Known rows, with every step that occurs
A > U > N > S: +2.97	+0.56	-1.31	-3.45	+1.16	-0.12	+0.25	+0.21	+1.95	+1.55	+4.05	+0.37	-0.55	-0.12	+1.22	+0.73	-1.24	-2.78	-0.32	-4.13	-1.74	+3.21
A > U > Z > S > N: -0.86	-0.06	+2.28	-0.23	+2.13	-1.54	-2.08	-1.16	+1.66	+1.40	-2.81	-1.47	-0.86	-0.68	+2.28	+0.47	-1.23	-3.15	-0.59	+1.09	+0.66	-1.88
U > C > Z > S > N: -2.68	-1.58	-0.03	+0.96	+0.52	+1.61	-0.88	+0.35	+0.07	+1.64	-2.75	-0.53	+0.59	-0.65	+3.47	-5.29	+0.29	+1.17	-0.11	+2.80	+0.52	-0.41
N > U > S: +1.40	+0.58	+0.26	-0.54	+1.82	+0.22	-1.36	+0.47	-1.22	-0.24	-3.76	+0.63	-0.20	+1.79	-3.45	+3.79	+1.19	-0.33	+1.23	-0.40	+0.64	-0.09
C > U: +1.56	-1.04	-4.79	-0.65	-1.86	+0.45	+1.39	+0.66	-0.99	-4.53	+2.50	+0.71	+0.80	+0.60	+0.05	-1.82	+0.80	+1.46	-0.61	+0.75	-0.42	+2.76
A > U > S > Z: +1.00	+3.59	+0.68	+4.42	-0.01	-0.94	-0.01	+0.77	-0.81	-0.22	-1.55	+0.33	+0.89	+0.03	+2.15	-0.09	-0.41	-6.49	+0.01	-0.85	-3.30	-1.30
Z > S > U: -0.46	-0.11	+0.09	-0.40	-2.96	+1.47	-0.31	+0.02	-0.19	+0.68	+2.46	+1.18	-0.24	-0.37	-2.72	-0.92	+1.28	-1.51	-0.79	-0.75	-2.52	-0.80
C > Z > S > N: -2.67	-1.36	-0.60	+0.71	+0.19	+0.46	-0.29	+0.52	+0.18	-0.92	+1.53	-1.69	-0.30	-1.73	+3.97	-3.79	+0.27	-2.56	-1.00	+2.05	-0.92	-0.85
A > U > Z > S: +1.24	+1.57	-0.53	-1.33	+2.44	-1.08	-2.82	-1.70	+1.66	+0.91	-2.42	+2.46	-1.05	+0.83	+0.40	-1.08	-0.60	-2.86	+0.88	-2.33	+0.38	+0.30
C > Z > S: -0.61	+0.47	-3.56	-0.58	+0.38	+0.97	-1.07	-0.12	+0.24	-1.44	+1.86	+2.07	-0.43	-0.19	+1.73	-5.21	+0.89	-2.41	+0.46	-1.22	-1.01	+1.34
N > S: +2.54	+1.50	-1.53	-2.21	+1.05	-0.12	+2.41	+0.33	-0.12	+1.84	-0.16	+0.65	-0.48	+0.57	+1.96	+0.25	+0.02	-0.91	+0.99	-1.54	+0.01	+3.45
Z > S > N: -2.64	+0.97	+0.15	+0.16	+1.90	+1.20	-0.65	+0.02	+0.07	+3.94	+0.62	-2.13	-0.30	-1.38	+4.38	+2.07	+0.08	-2.18	-0.55	+1.83	-2.21	-2.49
A > U > C > Z > S: +0.72	-0.18	-3.03	-1.00	+0.19	+1.70	-3.30	-0.70	+1.39	-2.09	-2.71	+3.17	+0.84	+0.74	+0.94	-6.42	+0.72	-2.73	+0.56	-1.62	-0.64	+1.58
C > Z > S > N > U: -2.25	-2.03	+2.10	-2.04	-0.71	-0.31	-1.90	-0.13	+0.67	-4.91	+0.57	-2.49	-0.79	-1.63	-0.38	-0.46	+1.31	-2.02	-0.55	+0.66	+0.66	-2.37
S > N > U: -0.77	-0.73	+2.57	-0.94	-0.17	-0.89	+0.80	+0.11	-0.92	-2.63	-0.04	-3.60	-0.14	-0.78	-1.45	+8.30	+0.33	+0.98	-0.53	+2.26	+0.82	-2.33
C > U > A: +1.13	-1.72	-4.69	+0.30	-2.11	+0.75	+2.42	+0.87	+0.12	-1.41	+5.52	+0.74	+1.92	+0.69	+0.46	-4.38	-0.11	+5.65	-0.29	-0.36	+1.17	+2.47
S > N: -1.20	+0.17	-0.08	+1.64	+0.93	-0.16	+2.33	+0.63	-1.48	+1.59	+0.54	-2.92	+0.35	-0.91	+2.73	+5.00	-0.89	+0.56	-0.70	+3.56	-0.49	-0.93
Z > S > N > U: -2.00	+0.09	+3.06	-2.16	+0.98	+0.34	-2.24	-0.64	+0.40	-0.18	-0.06	-2.98	-0.84	-1.27	+0.35	+5.35	+1.12	-1.63	-0.34	+0.58	-0.85	-3.77
U > C: +0.83	+1.50	-2.20	+1.00	+1.39	+1.51	+1.18	-0.02	-1.51	+3.12	-3.25	+1.96	+1.12	+1.59	+0.42	+2.39	-0.24	+4.53	+1.37	+1.10	+0.51	+2.18

Rows
-0.79	-1.15	+3.30	-0.43	+0.27	+0.23	+0.33	-0.09	-1.01	-0.27	-4.29	-2.48	+0.74	+0.40	-1.83	+7.22	+0.27	+4.87	+0.21	+2.97	+2.34	-1.85 -> S > N > U > C
-0.40	-1.66	+4.56	-0.47	+0.57	-3.16	+1.18	-0.70	-0.59	-2.28	-3.26	-2.73	-1.24	+0.00	-3.17	+6.93	-0.98	+4.63	-0.03	+2.44	+4.67	-1.52 -> S > N > U > Z
-2.24	+0.38	+2.33	+0.61	+2.70	-1.13	-0.23	-0.80	+0.47	+4.23	-2.60	-1.31	-1.38	-0.72	+3.00	+0.38	-1.29	+1.26	+0.14	+2.13	+1.56	-1.66 -> U > Z > S > N
+1.15	-1.84	+1.98	+1.46	-3.13	-2.08	+3.30	+0.02	-1.13	-1.30	-0.72	+1.46	-0.72	+0.73	-6.39	+0.53	-0.73	+4.46	-0.38	+1.19	+3.05	+1.62 -> S > U > Z
+1.93	-2.03	+1.37	-0.62	-4.36	+0.04	+4.46	+1.11	+0.60	+2.25	+4.62	+0.31	+0.84	+0.17	-3.04	-4.02	-0.07	+3.37	-0.38	-2.00	+1.46	+2.41 -> N > S > U > A
-1.45	-2.03	-0.25	+0.11	-0.10	+1.22	-2.67	-0.11	+1.29	-1.21	-3.10	-0.62	+1.10	-0.68	+2.79	-5.25	+0.31	-3.01	-0.71	+1.73	-0.44	-0.44 -> A > U > C > Z > S > N
+2.23	+1.36	-2.58	+1.06	+2.21	+0.55	-1.49	+0.81	-0.37	+1.22	-3.16	+1.36	+0.73	+1.63	-0.43	+0.47	+0.05	-5.01	+0.50	-0.18	-1.62	+1.02 -> A > U > S
-2.50	-0.55	+2.96	-1.23	+0.51	+0.73	-1.35	-0.71	+1.43	+2.84	+3.05	-3.01	+0.25	-1.10	+0.79	+2.62	+0.18	+2.56	-0.20	-0.44	+0.74	-4.45 -> Z > S > N > U > A
-0.53	-2.46	-0.77	+0.17	-4.52	+0.58	+0.11	+0.57	-0.01	-4.08	+3.33	+1.80	-0.15	-0.75	-3.72	-6.90	+1.59	-2.08	-1.14	-0.74	-0.96	+0.96 -> C > Z > S > U
+0.27	+3.05	+3.27	+2.82	-0.37	-1.38	+0.27	+0.32	-1.61	-1.74	-1.95	-0.29	+0.00	+0.34	-1.18	+3.04	+0.78	-1.69	+0.86	-1.11	-0.76	-2.45 -> N > U > S > Z
-0.94	-0.80	+0.20	+0.64	-3.14	+1.72	+0.64	+0.11	+0.77	+3.70	+5.53	+1.20	+0.88	-0.30	-2.52	-3.31	+0.46	+2.51	-0.68	-1.84	-0.89	-1.20 -> Z > S > U > A
+1.83	+2.82	+1.85	-0.26	-1.06	-1.78	+1.87	+0.05	+1.44	+0.04	+5.76	-0.68	-0.34	-1.64	+4.02	-0.29	-1.53	-4.34	-0.70	-4.82	-3.41	+0.70 -> A > U > N > S > Z
-0.09	-0.76	-0.12	-2.48	-0.17	+1.30	-3.11	-0.97	+0.64	-3.22	-3.12	+2.43	-0.01	+0.91	-2.47	-3.23	+1.94	+2.08	+1.33	-1.91	+1.45	+0.59 -> N > U > C > Z > S
-0.09	+1.87	-0.48	-0.48	+2.91	-0.52	-0.95	-1.34	+0.61	+3.63	-2.17	+2.41	-1.46	+0.75	+1.13	-0.72	-0.77	+1.42	+1.49	-1.22	+1.24	+0.72 -> U > Z > S
+0.71	-0.70	-3.22	+1.23	-0.43	+0.87	+1.55	+0.40	-1.34	-1.73	-2.27	+2.37	+1.12	+1.26	-0.33	-3.70	-0.13	+4.20	+1.07	+1.09	+1.94	+3.53 -> U > C > Z
-0.11	-1.69	-0.12	+0.60	-3.33	+0.54	+2.47	+0.82	-0.72	+0.81	+7.02	+0.21	-0.08	-0.56	-4.86	+2.34	-0.85	+3.69	-1.57	-0.62	-1.51	+0.75 -> S > U > N
+0.55	+1.08	-1.35	+4.20	-2.43	-0.66	+1.68	+1.69	-1.62	-2.81	+0.28	+0.59	+0.98	+0.25	+2.87	-5.82	+0.71	-1.48	-0.66	+0.90	-1.89	+0.37 -> C > U > S > Z
+0.56	+0.91	+2.01	-2.93	+1.88	-1.36	-2.54	-1.99	+1.03	-0.63	-2.89	+1.52	-1.93	+0.98	-2.91	+2.58	+0.36	+2.04	+1.56	-2.62	+2.79	-0.83 -> N > U > Z > S
+2.46	+0.71	-0.91	+0.16	+1.30	-2.16	+0.21	-0.91	+0.23	-1.65	-2.44	+1.63	-0.37	+1.20	-2.27	+2.36	-1.55	-0.17	+0.73	-0.71	+1.93	+1.99 -> A > U > Z
+1.18	+0.85	-3.14	-0.77	+1.02	+0.33	-0.38	-0.31	+0.59	+0.54	+5.23	+0.35	+0.21	-0.13	-0.74	+3.97	-1.55	-0.98	-0.63	-2.32	-2.54	+1.12 -> A > U > N
-1.31	-0.01	+0.44	+2.74	+2.46	+0.50	+0.94	+1.79	-1.77	+4.71	-3.30	-2.11	+0.43	+0.12	+2.47	+1.70	-0.60	-0.87	-0.25	+4.28	-0.36	-0.96 -> U > S > N
